Each row was made from one path, in order. Every step used is in the known rows, and no mark comes twice. Write each row's path.
Known rows:
leko > modor > zikup > nituz > zepases: [  1.8 -17.3 -13.6  23.7 -12.2  18.9  -5.1  -0.9  -6.8  11.0   9.3 -11.9
  -7.4  -1.6   1.7 -13.6 -54.6  14.6  13.8   5.7 -16.5]
laguve > modor > leko: [ 21.8 -16.2  -7.4 -27.3  -8.1  13.3  -4.7  34.1  -7.2   0.5  45.0  16.3
  -7.2   9.1  30.9  12.0  32.5 -33.4 -11.5  -3.6  18.4]
nituz > laguve > modor > zikup > zosu > zepases: [-28.5   0.0   0.6  -6.4  -3.2  16.1   3.4  -6.1   5.5 -27.2   6.6  -3.9
  -6.5 -25.6 -41.2  -0.6 -13.7  23.7  22.9  -3.7  23.1]
zikup > zosu > laguve: [  5.7   9.1   3.5   3.4  13.8   1.2   9.4   6.1  12.1  11.3 -39.2 -10.6
  -1.7   6.7   4.3   1.8  42.9 -27.5 -20.4  -7.1 -15.1]
modor > zikup > zosu > laguve > nituz: [ -1.7  29.9  14.0 -24.1  14.1   9.5  13.4  25.8   4.7  -5.8 -11.4 -10.0
   0.6   3.2  11.6   5.2 -27.6  -8.5 -36.5 -14.1 -28.5]
nituz > zepases > modor: [  3.5  -8.5  -2.8  18.4  -1.0  -9.3 -21.1 -55.9  -4.3  -5.3  -4.2  11.0
   2.8  15.3  -8.1  -3.9  15.1   2.4  14.4  15.3  -3.5]
laguve > nituz > zepases > modor > zikup: [ -2.7  11.3   7.4  -7.2  -1.9  -1.5 -16.5 -38.4 -11.9 -21.4  25.8  10.9
   4.6  12.5  -1.9  -0.2 -55.4  20.2  -3.9   8.1 -17.7]
zikup > zosu > laguve > nituz > zepases > modor: [-13.5  18.0   3.2   5.0   0.9   2.2  -8.7 -55.6  -7.5  -8.8 -17.8 -18.3
  13.1  12.7  13.4  -1.4 -15.5 -11.5 -30.5  -4.1 -44.8]
zikup > nituz > laguve > modor > leko: [  0.8 -16.8 -18.3  -0.2   3.7  17.8  -3.2  24.8 -16.1  20.8  39.0   6.0
   2.7  -6.3  35.9   7.1   6.2  15.8   6.7 -10.0   6.1]
nituz > zikup > zosu > laguve > modor: [ -2.9   9.7 -11.2 -15.6  13.6  16.6   5.1   1.7   7.7 -11.8   8.8  -9.8
 -11.0  -4.5   8.5  11.1  17.8 -25.4  -4.3  -4.5  30.2]
nituz > zepases: [  7.3 -12.4  -5.6   4.7   3.1   9.2 -18.5 -25.9   2.1  -6.3   6.9   6.8
 -13.9  27.1  10.2  -1.4  15.4 -14.6  -9.3   7.9  -9.5]
zikup > nituz > laguve: [ -5.5  -5.9 -11.3  32.8  15.4  -0.7  -4.8   3.2  -0.8  19.8   3.4   6.9
   2.3  -3.6  15.1  -4.7  16.9  43.1  14.5  -2.4  -8.9]
leko > modor: [  8.8 -18.4 -10.9  13.3 -11.4   2.6  -2.6  11.6  -0.8   8.5 -11.4  15.4
  -9.1   3.5  -6.5 -12.5  42.0 -13.7  16.3   5.3   4.6]
letoz > modor: [  3.4  -9.7  -8.5  18.3  -6.1 -11.8  -3.0   3.8   1.3  15.3 -11.0   1.6
  10.1   0.0  16.5  -5.7  38.9  16.6  -6.5   2.6  29.4]
zepases > modor > leko: [ 17.8 -14.9   4.4 -15.1  -8.7 -21.6  -4.4  13.6 -10.5  14.6   2.9  24.1
   5.6  13.0   9.2   3.8  36.7 -20.8   6.9   5.1   5.0]
letoz > modor > leko: [  7.4 -18.9  -7.4 -12.5 -15.0  -9.2   0.6  36.1 -11.5  24.8  -6.6   2.1
   7.2  11.5  35.5   0.3  32.1 -16.5 -22.3  -4.3  23.8]
leko > modor > zikup: [  9.8  -7.8  -3.0  -0.8  -3.4   6.8   4.3  24.9  -1.5   6.0 -15.5  16.5
 -11.1  -3.2 -24.7 -10.4   1.2  -0.8  26.7   7.2  12.6]
zikup > nituz: [ 16.1 -12.2  -6.0  28.3  -4.4  -7.2  -1.4  20.7   8.1  14.4  33.1   2.8
   1.8   2.2  38.5   0.2  17.1  17.8  -8.1  -2.2 -15.3]
modor > leko: [ 20.6 -16.4   0.8 -26.9  -3.9  -3.2  -2.1  43.6  -4.5  11.3  15.1  19.4
 -11.3  24.1  29.1   6.8  38.2 -40.1 -18.1  -2.3  -1.8]
nituz > zikup: [  8.1  -5.7  -6.4 -13.9   7.0  -7.9  -7.2  15.7   6.5 -16.0  25.8  20.0
 -21.1  16.6  11.3   4.6  23.9 -12.5   6.9   7.3  28.5]
nituz > zepases > modor > leko: [  9.1 -18.8  -1.7 -11.3  -8.8  -7.3 -16.8 -24.7 -17.0   6.0   3.5  11.3
  -0.3  26.4  10.9   1.4   9.9 -30.5  -0.5   8.7 -10.1]
nituz > zikup > zosu > laguve > modor > leko: [  1.6   0.9  -9.2 -46.7   6.5  17.9   9.1  37.3  -4.9  -1.8  15.0  -8.7
 -13.4   6.2  25.9  16.5  10.3 -60.1 -20.1 -12.0  26.0]
zikup > zosu > laguve > modor > leko: [ 12.1   0.5  -3.3 -30.0   3.2  19.5  10.5  30.7  -2.6  13.0  -3.7 -11.6
  -1.3   1.3  25.2  13.2  32.0 -54.8 -29.2 -14.3   1.9]
zosu > laguve > nituz > zikup: [-10.3  14.8  -4.7 -35.8   7.8   8.5  -1.6  10.2   1.3 -17.0  11.7  12.5
 -12.2  41.0  37.5  10.3 -11.8 -20.5 -11.7  -8.8   0.8]

Which path is each row?
[-11.7 -13.0   9.2  19.8 -35.1 -29.2  -1.1 -22.4  11.1 -17.4   1.7  -1.1
   7.8  -8.1 -18.0  -5.4  28.9  -2.9   6.7   3.4  -5.1] : zikup > zosu > zepases > modor
[ -4.8  -6.9 -19.8  30.2  10.2  15.6  -6.7  -6.9  -3.2  10.4  35.4   5.9
   5.1 -19.0  17.7   0.9  11.3  49.6  20.8  -3.5  11.6] : zikup > nituz > laguve > modor
[-13.0  -8.1  13.3  -4.1 -26.2 -19.1  -0.6 -15.9   9.4 -19.1  -1.6  19.0
   4.4  10.7 -34.0  -2.3 -15.8  14.7  44.3   9.5  16.1] : zosu > zepases > modor > zikup
[-10.2  23.7   8.7 -23.4  15.3  23.9   1.3 -11.2  -0.9 -13.3 -11.9 -23.0
  -4.8  17.1  10.8   3.3 -54.2 -17.0 -43.5 -10.0 -41.4] : modor > zikup > zosu > laguve > nituz > zepases
[  9.2 -23.6  -6.5  11.5 -16.7  -8.9 -13.4 -12.0 -16.9  21.0  28.8  -4.0
   9.8  15.1  37.1   1.0 -19.1  -8.2  -8.2   2.4 -27.3] : zikup > nituz > zepases > modor > leko
[  7.9   1.0  -1.8  -5.6   6.7 -12.8  -1.1  21.3   7.2 -17.1  25.8   0.6
 -19.4  -7.4   6.5   2.4  28.1 -15.4 -20.9   2.9  16.3] : nituz > zikup > zosu
[-11.1 -13.5   8.2  20.8 -36.4 -20.8   2.4  -4.6   8.8  -3.3  23.1   3.2
  14.1  -1.4  -7.0  -2.1 -43.9  38.2  36.9   3.4  -1.0] : zosu > zepases > modor > zikup > nituz
[ 18.5   9.4   3.8  -5.5   8.6   9.6   6.2  20.8   6.3 -13.9  33.9  -4.5
  -5.7 -35.8 -12.7   6.1   2.6   9.0 -12.9   1.2  19.3] : laguve > modor > zikup > zosu
[ 13.8   0.9   5.9  24.7  -3.7 -22.0   2.4   3.9   1.3  15.4  19.2   7.5
  16.3 -16.0  -0.7  -0.1 -26.9  46.5  24.2   7.7  -0.1] : zepases > modor > zikup > nituz
[ -6.4  17.5   4.1   2.6  13.5   0.6  19.8  16.3   5.2  25.0 -63.2 -27.5
  15.1 -14.7  -8.4  -2.5  -2.7   8.3 -14.9  -6.5  19.9] : letoz > modor > zikup > zosu > laguve
[  6.8   9.1  -4.7   2.1  10.3  17.4   7.2  -3.3   9.6   3.2 -10.6 -12.9
   1.7 -10.4   6.5   7.4  37.4 -19.5 -13.4  -7.6   5.6] : zikup > zosu > laguve > modor
[-33.2  -8.2   2.6  25.5 -14.8 -15.3   0.2 -22.9  -0.1   0.3  -6.8   7.4
  14.4  -4.7 -30.7  -6.5 -41.6  60.6  60.6   2.4   4.2] : zosu > zepases > modor > zikup > nituz > laguve
[ -3.7   8.6  -6.0  -8.3  28.9  22.1  -3.5  -2.3  -4.5  -5.4   5.1  21.4
  -6.6 -14.8 -31.1   2.5  -3.2  37.6  38.8   3.7  38.4] : nituz > laguve > modor > zikup
[-14.0 -20.0   5.0  12.3 -33.4 -24.3  -7.8 -31.2   8.9 -15.9   1.6  19.0
   6.0  19.0 -13.9  -3.9  25.0   3.2  34.9   7.5   6.4] : zosu > zepases > modor
[ -2.6  10.9  -2.0 -12.2  17.6  -0.1   7.7  12.1   9.9  -4.4 -21.0  -7.7
 -13.7  11.2   5.5   5.4  23.1 -33.4 -10.2  -3.8   9.7] : nituz > zikup > zosu > laguve
[-11.3  -7.4 -13.8  26.7   7.6  11.9   5.6  17.5 -11.0  24.0 -18.7   4.1
  -0.6 -20.1 -22.1 -15.5 -24.0  45.7  44.8   0.7  -0.4] : leko > modor > zikup > nituz > laguve
[ -5.2  17.4  10.1   4.3  17.5   2.0   2.1 -45.7  -0.6   5.0 -55.0 -18.6
   7.5   0.6 -34.2  -1.8 -28.2  -6.6   6.5   6.7 -13.2] : nituz > zepases > modor > zikup > zosu > laguve
[  4.1  21.7  15.1   3.2  18.0 -11.9  14.7 -10.4   5.5  13.2 -53.4  -5.6
  13.4 -13.1 -34.2   1.4   1.1   2.5  13.1   2.5  -1.0] : zepases > modor > zikup > zosu > laguve
[ -0.4   8.4   1.5  -2.3   5.7  15.0  19.7  22.4   3.2  17.7 -61.7 -12.7
  -4.2 -11.1 -32.3  -8.8   1.0 -23.5  10.3  -4.0  -5.7] : leko > modor > zikup > zosu > laguve
[ -2.4  14.5  -1.9   0.7  30.0  16.8   3.6   1.9  -1.6  -7.8   4.5   0.6
  -4.5 -41.3 -34.8   1.2   4.0  32.9  11.2   0.2  23.8] : nituz > laguve > modor > zikup > zosu
[-15.3 -16.1   3.9  -0.8 -36.0   1.8  11.2  21.6   8.1 -14.9 -11.5  -8.6
 -11.4 -11.7 -36.9 -14.2 -10.8 -16.6  12.6  -0.9  -0.6] : leko > modor > zikup > zosu > zepases
[ -1.8  17.7  12.0   0.2  -0.8  -5.7  -9.8 -30.4  -9.9 -24.1  25.3  -9.2
   6.5 -13.9  -6.0  -2.6 -50.5  13.1 -31.1   3.5 -31.4] : laguve > nituz > zepases > modor > zikup > zosu
[  5.3  -3.9  -5.0  26.7  -8.5  -8.6   7.5  27.9   1.4  26.9   7.9 -13.8
  18.6 -18.8  24.3  -4.1 -29.8  52.0  -5.3  -1.5  19.1] : letoz > modor > zikup > nituz
[-27.7  -1.6   5.3 -11.1 -40.6 -27.3  -5.7 -13.7   2.0 -46.6  52.0   0.8
  -0.5   0.7   9.1   0.3 -19.8  -3.0 -13.0  -2.4  -1.8] : laguve > nituz > zikup > zosu > zepases > modor
[ 16.2  12.6  15.4  10.8   6.1 -24.6   6.1   0.8   3.2  -0.7  -6.9   1.9
   8.7 -32.0 -33.1  -2.1   6.7  17.1   1.2   9.4   3.1] : zepases > modor > zikup > zosu
[-10.1  14.7  -0.4  -8.6   7.4  19.1  -6.5 -25.6  -1.1 -12.0  -7.9 -23.1
  -3.7  23.9  31.6   1.1 -14.3 -29.1 -53.5 -12.7 -50.2] : zikup > zosu > laguve > nituz > zepases
[  6.6  19.5  12.7 -10.6  22.2   5.5  17.0  20.6  12.7   9.2 -44.9 -11.1
  -3.5  -2.2 -15.7   3.5   2.1 -15.7  -9.1  -4.8  -7.2] : modor > zikup > zosu > laguve
[  5.4   0.5   5.7   3.2   7.6  -4.7 -13.4 -43.1  -3.9  -7.4  -6.4  10.4
   0.7   8.3 -27.8  -2.3 -26.3  15.4  24.2  17.2   5.3] : nituz > zepases > modor > zikup
[ -1.0  20.2   5.8  -9.4   4.5   5.6   6.3  11.9   5.1  -3.6  -7.1 -10.5
   3.0  11.4  32.1   3.5  13.8 -22.7 -47.4 -15.9 -37.5] : zikup > zosu > laguve > nituz
[  6.2   7.1   9.7  12.2   6.7 -11.1  -6.5 -35.6  -3.3  -8.9  -6.6 -10.1
   2.5 -18.0 -33.3  -4.4 -21.2   6.7  -2.8  13.6  -9.8] : nituz > zepases > modor > zikup > zosu
